Known rows, with every step that occurs:
mibep samizis tofa: [ 0.08  0.06  0.13 -0.14  0.42  0.10  0.18 -0.21 -0.14  0.34 -0.08  0.29
 -0.05  0.07  0.06  0.16  0.18 -0.09  0.21 -0.24]
bepo tofa: [ 0.11  0.13  0.05 -0.29  0.09  0.21 -0.10 -0.19  0.01  0.20 -0.08  0.03
  0.07  0.13  0.09  0.24 -0.01 -0.17  0.21 -0.34]
mino tofa samizis mibep beze vogab: [-0.07 -0.03 -0.09 -0.42  0.08 -0.20  0.32  0.25  0.04  0.05 -0.16  0.19
 -0.27 -0.11 -0.51  0.18  0.17  0.31  0.57  0.33]
nafug mibep beze: [-0.14  0.29  0.10  0.30 -0.32 -0.02 -0.16 -0.29 -0.19  0.39 -0.13  0.25
  0.07  0.28  0.58 -0.23 -0.08  0.00 -0.43 -0.38]
litep nafug mibep: [-0.34  0.27  0.30  0.37 -0.06  0.16 -0.66 -0.57 -0.07  0.23  0.04 -0.20
  0.51  0.08  0.29 -0.25 -0.46 -0.02 -0.73  0.04]
nafug mino tofa: [ 0.13 -0.27 -0.38 -0.11 -0.09  0.08  0.06  0.12 -0.05 -0.53 -0.05 -0.18
 -0.36 -0.28  0.17  0.21  0.21 -0.10 -0.37 -0.03]
tofa mino nafug litep: [ 0.05 -0.50  0.03  0.23 -0.09 -0.16  0.13  0.25  0.06 -0.32  0.22 -0.14
  0.26 -0.12  0.17 -0.32 -0.10  0.12 -0.15  0.02]
litep nafug mino tofa bepo: [-0.19 -0.04 -0.37  0.21 -0.01  0.10 -0.08 -0.16  0.03 -0.51  0.27 -0.32
  0.01 -0.17 -0.28 -0.03 -0.04  0.00 -0.53  0.21]
nafug mino tofa samizis mibep: [ 0.04 -0.18 -0.15 -0.16 -0.12  0.01  0.11  0.37  0.07 -0.62 -0.12 -0.08
 -0.32 -0.30 -0.08  0.30  0.30 -0.01  0.06  0.34]
tofa samizis mibep: [-0.05  0.22  0.68  0.04 -0.06  0.00 -0.29  0.29  0.23 -0.03 -0.24 -0.20
  0.15 -0.07 -0.02  0.20  0.12  0.24  0.63  0.24]
litep nafug mibep beze vogab: [-0.40  0.26 -0.20  0.49  0.03 -0.14 -0.34 -0.71 -0.02  0.39  0.21  0.22
  0.30  0.22  0.24 -0.35 -0.35  0.12 -0.76  0.00]
kopuf samizis: [ 0.30  0.22  0.37  0.06  0.29  0.11 -0.48 -0.19 -0.12  0.05 -0.28  0.02
 -0.26  0.06 -0.03  0.03  0.00 -0.15  0.22 -0.39]
litep nafug: [-0.08  0.12  0.26  0.29  0.20  0.23 -0.50 -0.46  0.08  0.09  0.22 -0.38
  0.41  0.03  0.03 -0.12 -0.26  0.06 -0.53  0.03]
mino nafug mibep samizis tofa: [-0.04 -0.02  0.28 -0.15  0.20 -0.15 -0.27 -0.10 -0.31  0.26 -0.31  0.13
  0.04 -0.06  0.21 -0.30 -0.34 -0.09 -0.23 -0.25]
bepo tofa mino: [ 0.22 -0.07 -0.18 -0.21 -0.11  0.12  0.35  0.15 -0.03  0.08  0.07  0.07
  0.09  0.09 -0.01  0.23  0.11 -0.23  0.33 -0.23]
litep nafug mino tofa samizis mibep beze: [-0.06 -0.08 -0.27  0.13  0.13  0.10  0.12 -0.15  0.11 -0.43  0.34  0.04
 -0.07  0.00 -0.38 -0.01  0.09 -0.03 -0.51  0.57]
samizis tofa: [ 0.05  0.07  0.15 -0.06 -0.08  0.22 -0.21  0.00  0.15  0.29  0.05 -0.23
  0.09  0.08  0.22  0.08 -0.09 -0.11  0.07 -0.05]
samizis mibep beze vogab: [-0.03  0.16 -0.16  0.14 -0.07 -0.23 -0.04 -0.32  0.45  0.14 -0.09  0.10
 -0.40  0.22  0.18 -0.14  0.02  0.36  0.06  0.00]
mibep beze: [ 0.22  0.10 -0.03  0.22  0.02  0.05  0.15 -0.19  0.00  0.25  0.14  0.11
 -0.09  0.29  0.24 -0.12  0.20  0.08 -0.21 -0.40]
bepo tofa samizis mibep beze: [ 0.07  0.24  0.15 -0.27  0.09  0.07  0.22  0.07  0.13  0.16 -0.03  0.37
  0.00  0.26 -0.28  0.28  0.21 -0.07  0.66  0.09]
samizis tofa mino nafug litep: [ 0.02 -0.40 -0.08  0.04 -0.13 -0.02  0.19  0.27  0.15 -0.05  0.33 -0.07
  0.21  0.02  0.08 -0.21 -0.16 -0.11 -0.01  0.22]
kopuf samizis mibep: [ 0.24  0.30  0.48 -0.03  0.16  0.13 -0.55 -0.23  0.15 -0.09 -0.42 -0.04
 -0.47  0.11 -0.13 -0.01 -0.07 -0.08  0.34 -0.08]

Rows:
[ 0.01 -0.34 -0.07 -0.03  0.38 -0.10  0.49 -0.02 -0.11  0.04  0.18  0.45
  0.08  0.02 -0.05 -0.09  0.13 -0.07  0.13  0.01]
mibep samizis tofa mino nafug litep
[-0.16  0.26  0.02  0.10 -0.31  0.06 -0.08  0.21  0.18  0.14  0.02 -0.35
  0.05  0.06 -0.03  0.04 -0.03  0.05  0.47 -0.15]
samizis tofa bepo
[ 0.02 -0.20 -0.47  0.05 -0.25 -0.33  0.34  0.26  0.01  0.32  0.22  0.20
 -0.03  0.10  0.12 -0.29 -0.18 -0.07 -0.03  0.04]
samizis tofa mino nafug mibep beze vogab
[-0.04 -0.11 -0.48  0.01 -0.28 -0.04  0.16  0.29 -0.01 -0.65 -0.07 -0.27
 -0.40 -0.29 -0.03  0.17  0.26  0.03 -0.06 -0.10]
nafug mino tofa bepo
[-0.10  0.07 -0.05 -0.31 -0.21  0.03  0.13  0.27 -0.11 -0.13 -0.23 -0.39
 -0.17 -0.21 -0.43  0.09  0.05  0.22  0.44 -0.21]
mino tofa bepo
[ 0.00  0.23  0.33 -0.33  0.07  0.11 -0.04  0.11  0.16  0.08 -0.18  0.14
  0.10  0.10 -0.21  0.36  0.10 -0.07  0.74  0.12]
bepo tofa samizis mibep
[ 0.24 -0.21 -0.03 -0.17  0.35 -0.07  0.48  0.15 -0.21  0.18  0.04  0.26
 -0.05 -0.02 -0.13  0.00  0.14 -0.13  0.25 -0.14]
mibep samizis tofa mino nafug
[ 0.14 -0.23  0.08  0.06 -0.08 -0.25  0.21  0.30 -0.34  0.01 -0.15  0.03
  0.10 -0.13  0.16 -0.25 -0.09 -0.02 -0.07 -0.25]
tofa mino nafug mibep samizis
[-0.07  0.21 -0.12 -0.23  0.15 -0.19  0.22 -0.01  0.21  0.22 -0.03  0.50
 -0.08  0.20 -0.25  0.28  0.18  0.08  0.73  0.10]
bepo tofa samizis mibep beze vogab
[ 0.26 -0.27 -0.05 -0.10 -0.16  0.01  0.18  0.45  0.04  0.08  0.19 -0.26
  0.09 -0.03 -0.01 -0.12 -0.14 -0.16  0.11  0.06]
samizis tofa mino nafug
[-0.01 -0.01  0.36 -0.52  0.00  0.09  0.06  0.37 -0.01 -0.09 -0.30 -0.17
 -0.09 -0.21 -0.48  0.26  0.10  0.17  0.58  0.35]
mino tofa samizis mibep
[-0.30  0.26 -0.24  0.35 -0.24 -0.34 -0.15 -0.39 -0.08  0.48 -0.13  0.41
 -0.03  0.20  0.61 -0.23 -0.12  0.18 -0.35 -0.37]
nafug mibep beze vogab
[ 0.10 -0.17 -0.32 -0.09 -0.09 -0.04  0.36  0.32  0.05 -0.55  0.02  0.14
 -0.42 -0.13 -0.14  0.22  0.42 -0.02 -0.01  0.31]
nafug mino tofa samizis mibep beze
[-0.06 -0.03 -0.14  0.48  0.12  0.16 -0.39 -0.40  0.14 -0.36  0.33 -0.28
  0.19 -0.06  0.22 -0.06 -0.08 -0.07 -0.84  0.13]
litep nafug mino
[-0.05 -0.16 -0.30  0.11  0.14  0.20 -0.17 -0.30  0.01 -0.42  0.28 -0.24
  0.04 -0.16 -0.11  0.00 -0.08 -0.10 -0.79  0.27]
litep nafug mino tofa
[ 0.04 -0.07  0.27 -0.45  0.10  0.08  0.11  0.41 -0.22  0.02 -0.19 -0.11
  0.08 -0.27 -0.40  0.29  0.15  0.12  0.49  0.11]
mino tofa samizis
[-0.28  0.14  0.03  0.26  0.09  0.08 -0.04 -0.42 -0.23  0.32  0.18  0.23
  0.43  0.12  0.03 -0.18 -0.26 -0.18 -0.48  0.16]
litep nafug mibep samizis tofa mino
[ 0.13 -0.22  0.11  0.12 -0.33 -0.19  0.00  0.40 -0.20 -0.04 -0.10 -0.24
  0.18 -0.14  0.26 -0.30 -0.22 -0.01 -0.16 -0.18]
tofa mino nafug mibep
